Each row was made from one walk, in order. Every step used is in the known rows, and no mark comes twice. Write each row's walk.
In the rows, 128 means zero.
Known rows
mufuvag, pina, govu, memi: [150 129 153 120 114  86 132 134 163 111 136  65 147 142 123  66 150 118
 175 118 132  87 175 120 138  88 131 104  96 138 160 123 116 100 147 142
 135 128 166 136 115 143 121 114 155 153 156 157 200  67 147 104 172 131
 131 124 144 129 120 158 118 134 165 124 119  82 117  67  88 129 130 135
 104 132 133 122 148 180]
govu, memi, loza, zetodiv: [148 141 136 185 150 134 146 140 144 142 132  30 194 128  99  48 117 161
 196  80 125 135  73 173 132 118 126  94 149  98 135  89 136  92 112 192
  54 142 135  93 118  55 108 145 128 135 158 134 170  53 147 106 160 115
 168 181 134 145 104 147  89 156 168  90 106 131 123 117 107 111 103 120
 129 131  93 212  96 174]
memi, loza, zetodiv, pina: [144 153 143 190 144 130 131 126 144 118 133  41 180 132 116  69 126 136
 206 116 113 154  94 147 134  90 147 116 161 136  88 108 131 102  96 155
  95 170 114  88 124 125 109 107 128 123 114 147 176  80 134 120 140 121
 150 168 153 120  87 116 111 111 164 104 107  96 118 131 136  85 108 127
 154 145  91 158 117 151]
pina, mufuvag: [160 141 117 126 148 129 130 125 148 115 123  64 168 111 162 105  95 109
 203 129 132 165 129 127 107 102  99 131 133 126 128 126 116  93 117 161
 117 175 134  81 108 113 121  85 151 108 119 116 134  60 146 133 164 111
 134 165 126 151 136 114 170 135 142 138 139 107 135  90 120 116 110 138
 135 127 135 127 185 183]
memi, loza: [170 142 130 142 125 137 123 131 143 139 142  52 176 127 131  67  97 139
 178  88 110 149 108 140 116 104 121 110 134 113 135 126 117  95  98 187
  90 161 124  85 119  89 102 109 130 122 132 103 164  63 131 121 180 113
 154 188 120 137 101 144 119 152 172 121 123 133 128 117 103 110 105 106
 134 138 110 161 140 168]
furo, pina, govu: [165 133 143  93 122 109 143 119 154 122 149  48 150 129 148  59 129  86
 172 120 147 131 177 135 129  82 122 118  96 128 144 139 143 110 114 122
 137 150 139 135  87 138 114  82 160 128 131 131 176  82 127 101 168 134
 149 120 121 124 128 139 129 122 170 147 111  81 124  88 107 138 126 129
 114 110 123 100 164 169]
zetodiv, pina, furo, mufuvag: [183 133 125 106 136 103 154  95 150 105 123  85 116 132 171 130 126 103
 211 146 143 194 138 126  94  92 113 174 140 186  84 166 115  94 114 108
 158 178 138 106  89 145 123  67 166 106 103 126 114  86 137 131 135 138
 161  98 141 150 119  53 182 101 139 170 136  88 120  97 153  68  86 169
 121 161 119  85 211 163]
zetodiv, loza: [170 155 138 142 129 144 115 160 137 123 125  84 170 100 107  76  98 129
 169 130 126 158 115 137 125 108 115 120 109 111 137 132 118 119  86 166
 110 136 107  91 115 120 124  89 136 142  94  92 163  83 139 124 188 108
 136 186  93 143 119 140 125 148 162 125 141 139 129 111 105 112 121 109
 107 139 121 169 155 190]
loza, zetodiv, pina, furo: [149 154 143 156 149  97 146 121 150 115 117  59 148 112 135 110 130 125
 212 164 140 181 124 157 123 102 134 140 160 177  65 137 115  93  96 122
 151 154 120  94  98 133 124  87 158 116 103 151 128  86 138 130 142 135
 149 120 143 130 100  98 153  89 144 118 121  78 120 123 140  69  80 166
 130 158  95 134 167 152]
furo, pina: [165 137 128 103 131 130 150 126 141 125 149  49 150 118 146  83 109 105
 184 118 142 150 137 144 129  86 112 140  96 125 118 144 132 122 118 137
 119 150 126 109  90 134 118  93 137 124 119  94 150  99 134 107 166 121
 144 125 110 128 132 125 154 128 170 143 116 100 127  95 114 118 114 126
 126 133 113 123 166 179]
govu, memi, loza: [161 132 118 145 122 128 132 136 151 130 139  44 178 130 119  52  96 155
 183  68 111 125  96 160 121 121 111  95 127 108 150 112 120  95 126 198
  75 137 147  91 131  63 109 145 136 141 168 109 169  58 146 110 186 114
 156 175 131 151 105 162 104 178 172 118 114 141 126 104  79 106 114 111
 123 142 114 191 125 180]
mufuvag, furo, pina, govu, memi, loza, zetodiv: [172 126 137 145 157  98 154 146 145 147 116  34 172 135 113  35 131 114
 182  91 147 139 132 163 145 108 129 119 117 136 157  88 164  64 104 125
  98 142 157 142  62  84 105 140 158 137 153 157 159  81 126 106 157 141
 180 140 118 144 113 124  90 138 183 122  95  87 107 102 132 120 101 134
 116 115 105 181  77 164]
furo, mufuvag, pina, govu, memi: [168 118 141 107 130  93 145 110 152 111 134  73 132 158 153  78 167  96
 190 113 143 101 166 113 125  77 123 131 105 134 158 135 132  95 151 124
 132 148 172 148  98 138 125  94 154 146 152 154 184  67 154 104 140 137
 157 107 140 145 133 104 126 120 157 153 124  76 117  58 123 129 122 142
 103 129 141 101 163 190]
pina, furo, mufuvag: [191 131 125  97 148 117 159 104 146 134 123  81 127 124 174 122 115 105
 197 132 147 191 125 132  97  97  95 161 138 146 107 167 112  82 101 131
 134 164 137 102  80 100 118  69 154 100 111 106 105  64 140 124 152 134
 176 125 119 166 129  62 171 116 143 169 140 114 126 102 144  90  77 153
 115 135 120 120 209 181]
mufuvag, pina, govu, memi, loza, zetodiv: [137 139 149 174 150  95 136 139 150 128 133  43 188 145 101  43 156 131
 182 101 125  95 131 129 152  88 154  86 129 127 154  85 141  82 115 153
  93 135 165 117 117 105 111 134 133 146 150 168 208  65 136 108 141 130
 159 157 159 120  95 141  70 132 172  92 100  83 103  98 119 129 113 125
 121 124 107 168  86 163]
furo, mufuvag, pina: [175 132 134 104 143 119 148 112 135 116 141  84 130 139 168 113 140  98
 202 128 134 145 134 100 125  71 115 161 108 135 115 157 119  98 125 128
 129 169 138 100  87 161 128  75 129 119 101 112 162  95 139 115 132 129
 147 123 124 135 131  68 168  99 158 152 134  84 126  87 153 106 111 128
 132 138 124  99 184 185]
govu, memi, loza, zetodiv, pina: [142 148 130 196 138 120 137 128 153 116 130  33 182 140 102  53 125 156
 213  98 121 130  82 167 140 108 140 104 155 126 110  94 136  98 124 167
  83 147 140 105 133  95 119 141 131 140 152 149 178  69 154 119 146 122
 153 155 157 133  92 132  97 140 170  97 103 107 119 114 114  84 106 134
 140 155  94 182 104 158]
govu, memi, loza, zetodiv, pina, furo, mufuvag: [166 136 112 170 166 112 166 103 149 115 114  46 160 150 137  95 131 133
 230 110 146 180  87 152 117 105 127 141 166 167  97 119 142  75 110 137
 100 157 154 111 101  76 125 116 148 123 141 139 135  73 152 135 118 136
 191 119 159 157 111  53 119 119 145 137 109 108  99 113 159  63  73 166
 123 163  93 160 142 153]
mufuvag, zetodiv: [173 156 134 133 149 135 151 139 142 150 134  71 151 125 135  96 124 130
 206 136 121 160 100 135 134  82 133 130 110 109 122 133 120  85 118 147
 127 132 119  88  92 122 126  84 127  98 121 105 160  70 135 119 188 140
 133 175 118 148 144 132 155 132 154 137 131  93 136  92 129 125 126 129
 150 143 122 156 169 191]
govu, memi, loza, zetodiv, pina, mufuvag: [137 151 106 197 166 125 139 126 147 102 109  36 197 131 125  78 116 137
 233 107 119 155  88 147 130 111 127 107 169 146 111  74 141  90 123 161
  85 171 156  94 125  96 129 136 144 130 146 140 160  66 156 137 132 117
 153 161 171 147 105 101 112 139 150 110 112  98 109 113 135  90 102 150
 146 146 107 171 111 155]

Write each row's walk
[169 129 149 102 134  99 139 104 146 112 139  89 130 148 159  97 159  82
 183 135 141 127 181  93 124  60 130 142 104 142 140 151 130  94 118 106
 147 171 147 128  87 168 122  59 151 125 110 150 182  81 132 104 134 138
 153 121 137 132 125  84 135  96 158 152 132  65 119  69 145 130 117 134
 116 117 134  73 180 179]
furo, mufuvag, pina, govu
[177 172 109 146 181 157 138 156 121 129 100  96 177 100 133 116 105 110
 210 160 124 197  94 102 138  87 126 132 111 117 142 110 131  75  92 136
 118 142 127  84  89 124 146  73 139  96  83  74 147  85 136 153 185 130
 138 218 113 161 159 102 150 146 138 152 157 107 118  90 165 131 127 137
 131 143 136 174 168 192]
pina, mufuvag, zetodiv, loza
[167 160 135 145 137 124 137 125 144 120 135  78 141 131 140 103 135 124
 222 152 122 162 118 131 139  77 145 136 112 143  97 141 124  96 132 125
 148 146 122 100 100 168 136  80 137 104 113 123 163  95 134 130 177 147
 121 150 135 136 129 122 166 119 154 143 128  68 129  85 138 103 132 146
 163 162 123 126 172 172]
mufuvag, zetodiv, pina
[182 136 113 147 143 125 151 101 142 113 130  65 153 178 145  61 155 115
 222  97 121 140 121 117 122  68 153 120 128 131 144 114 157  73 141 115
 124 148 168 143 102 114 122  95 144 117 160 143 188  65 134 123 160 164
 176 145 174 160 130  89  97 141 164 162 112  77 109  60 148 116 125 150
 136 152 135 132 139 159]
furo, mufuvag, zetodiv, pina, govu, memi, loza
[186 134 123 124 164 108 131 149 145 126 106  90 149  98 166 111  91 112
 199 138 125 187 135 131 107 120  85 162 125 157 125 126 112  58 107 136
 143 175 135  92  69 127 117  92 177 102 105 124 109  78 132 132 175 116
 133 171  91 170 127  97 197 126 149 150 145  94 136  95 137 104  93 141
 137 135 140 133 175 183]
pina, mufuvag, furo
[154 147 124 181 151  95 149 125 149 119 112  37 167 128 117  75 120 151
 212 113 128 160  95 162 128 119 133 112 161 173 103 102 126  80 105 158
 106 142 151  98 120  79 113 138 149 132 146 141 143  70 145 135 144 133
 173 138 162 136  88 111 112 134 148 111 106 109 106 126 130  66  80 157
 122 165  88 180 121 149]
govu, memi, loza, zetodiv, pina, furo
[187 125 143  86 131  91 139 141 155 133 130  67 130 118 147  70 124  90
 165 128 147 151 185 139 125  99 114 154  84 155 140 139 135  86 107 103
 166 155 142 143  55 153 106  87 177 126 118 145 143 101 113 107 177 143
 153 119  91 140 119 122 149 117 175 157 118  72 131  85 121 128 110 138
 116 118 128 111 154 167]
mufuvag, furo, pina, govu
[187 119 117 109 133  94 143 144 151 133 126  49 152 136 130  37 114 110
 169  79 133 128 159 152 130 111 112 125  96 146 172 109 148  78 124 133
 124 139 170 146  74  99  98 134 166 140 169 133 156  88 121 111 184 142
 172 139 106 153 109 137 104 157 185 148 102 103 112  90 102 120 109 132
 111 130 129 155 108 165]
mufuvag, furo, pina, govu, memi, loza
[157 127 136 164 162 108 157 115 144 127 128  47 177 163 123  56 169 108
 200  96 137 114 125 117 137  77 143 114 138 125 152 100 158  78 121 138
  88 155 166 127 101 102 119 115 131 142 146 163 202  64 146 109 119 137
 186 145 163 135 113  80  76 116 164 117 105  80 100  86 152 123 111 133
 116 119 112 150 108 168]
furo, mufuvag, pina, govu, memi, loza, zetodiv
[143 152 160 181 130 112 126 118 157 119 135  42 187 138 110  46 149 124
 191 122 121 135 140 137 131  83 158  94 159 140 109  97 142  91  95 134
 119 171 128 114 125 130 106  95 144 134 123 182 199  63 132 113 145 132
 153 159 168 118  78 130  86 109 167 102 103  73 109 116 126 110 118 135
 134 127 101 139 110 136]
memi, loza, zetodiv, pina, govu
[168 139  99  98 160 125 147 122 137 110 129  46 159 117 171 105  98  86
 208 127 145 170 135 124 120  88  96 143 110 138 124 123 136 103 117 132
 121 173 145  94  86 129 129  87 153 106 115  90 136  94 144 131 143 116
 139 137 121 142 151  97 172 126 146 156 127  94 124  94 137 118 108 143
 133 128 129 109 184 179]
furo, pina, mufuvag
[143 136 149 176 136 121 140 135 163 139 131  27 202 144  95  24 134 143
 180  88 125 111 115 163 136 109 143  75 149  95 156  82 143  83 108 176
  77 138 151 119 120  59 104 131 139 146 166 172 188  34 144  99 161 131
 174 172 151 147 101 159  65 153 166  89 102 108 113 105  97 132 108 130
 113 108  98 192  92 168]
pina, govu, memi, loza, zetodiv
[153 136 165 110 118  90 125 131 158 117 142  77 144 132 139  81 151 101
 171 137 131 108 187  99 135  76 134 115 101 144 142 140 111  96 122 128
 150 153 146 115 110 167 115  82 151 137 121 152 193  79 130 109 164 133
 126 141 138 118 109 142 129 107 163 131 123  64 118  83 116 135 131 129
 113 123 132  94 164 172]
mufuvag, pina, govu
[182 139 124 133 150 101 123 135 151  94  98  93 135 108 166 117 107 107
 217 157 124 189 151 121 109 115 100 174 131 191  97 125 106  70 119 108
 170 183 141 105  84 172 124  86 184 107 100 142 119 100 137 144 156 125
 120 141 113 156 109  86 197 112 150 161 136  68 130  95 144  83 107 160
 144 156 144 102 178 167]
zetodiv, pina, mufuvag, furo
[164 150 132 170 179 109 137 140 149 109  96  79 153 101 152 114 125 109
 235 170 134 195 124 135 124 109 116 166 151 179  80 104 124  62 105 104
 150 188 132 103  73 157 129  86 177 106  90 164 122  96 139 138 128 122
 131 143 122 150 112  69 188  86 152 133 131  54 130 107 172  82  91 163
 151 140 123 127 151 165]
loza, zetodiv, pina, mufuvag, furo
[172 146 125 158 169 119 161  96 140 121 114  54 157 141 151 108 130 117
 221 128 141 204  96 131 115  91 137 152 176 173  76 131 136  71  80 124
 111 184 132  92  95 102 111  83 147  97  99 134 126  80 132 134 109 135
 187 135 161 145  99  36 133  91 148 140 114  94 103 130 188  60  68 157
 134 154  90 136 156 140]
memi, loza, zetodiv, pina, furo, mufuvag
[178 158 128 128 147  96 154 127 143 120 116  83 122 121 156 130 131 120
 221 165 134 197 126 124 131  82 140 147 128 183  88 150 106  77 115 112
 174 138 132  92  92 150 131  77 157  94 110 115 133  96 128 145 176 161
 138 138 139 139 122  99 174 114 136 155 133  69 115  97 149  83 107 170
 142 178 122 117 195 156]
mufuvag, zetodiv, pina, furo
[176 158  94 106 184 133 167 126 121 131 123  58 154 117 172 128 116  85
 228 142 144 190 117 110 134  63 119 147  98 130 128 118 148  81 121 114
 129 158 146  96  63 136 142  75 137  80 115  72 135  96 132 136 157 137
 138 153 130 149 173  85 179 127 144 164 132  70 121  84 166 137 117 152
 148 133 135 126 180 184]
furo, pina, mufuvag, zetodiv
[179 168  90 123 188 149 157 149 105 123 109  73 169  98 144 117 105  82
 209 162 143 203 106 100 144  69 128 145  83 128 139 112 151  87  96 113
 119 140 132  93  66 143 149  73 131  97  78  49 142 116 129 152 170 132
 139 185 105 145 170  82 149 140 145 162 144  97 108  89 173 134 130 140
 131 140 133 153 161 189]
furo, pina, mufuvag, zetodiv, loza
[150 126 144 135 118  91 130 134 153 118 134  58 169 150 119  46 138 126
 171  87 117  93 159 116 137  89 135  86 107 136 171 109 129  83 131 167
 106 137 170 123 125 114 108 132 142 154 161 145 206  67 133 106 170 133
 149 157 151 128  98 156  82 151 171 119 112 100 105  85  94 126 128 123
 109 138 131 141 115 166]
mufuvag, pina, govu, memi, loza
[189 127 127  92 140 106 148 140 139 137 132  69 122 111 154  93 105 100
 180 125 147 169 143 146 126 101 101 173  91 155 123 146 126  85 115 117
 140 156 128 116  52 147 111  99 159 118 107 106 121 114 122 112 173 132
 142 126  75 145 131 110 178 116 175 153 123  95 133 100 132 104 105 131
 128 135 115 125 165 183]
mufuvag, furo, pina
[184 118 134  94 128  91 143 141 158 129 125  60 130 127 137  47 127 105
 171 113 150 132 179 157 132 109 105 141  86 148 167 123 136  82 134 112
 151 139 164 156  61 124 112 123 178 147 155 145 146  94 133 106 178 143
 153 103  94 155 128 139 137 142 178 153 114  81 127  75  99 124 112 149
 105 127 136 130 143 180]
mufuvag, furo, pina, govu, memi
[203 158 110 117 183 138 164 134 118 144 103 102 133 107 145 132 116 104
 204 159 145 220  95 109 122  87 128 165 110 139 122 154 132  70  79 111
 136 132 125  94  68 106 137  54 142  87  75  68 115  92 129 148 173 150
 178 174 107 169 154  51 153 122 132 176 158 117 108  99 187 105  97 151
 110 156 128 165 195 193]
pina, furo, mufuvag, zetodiv, loza
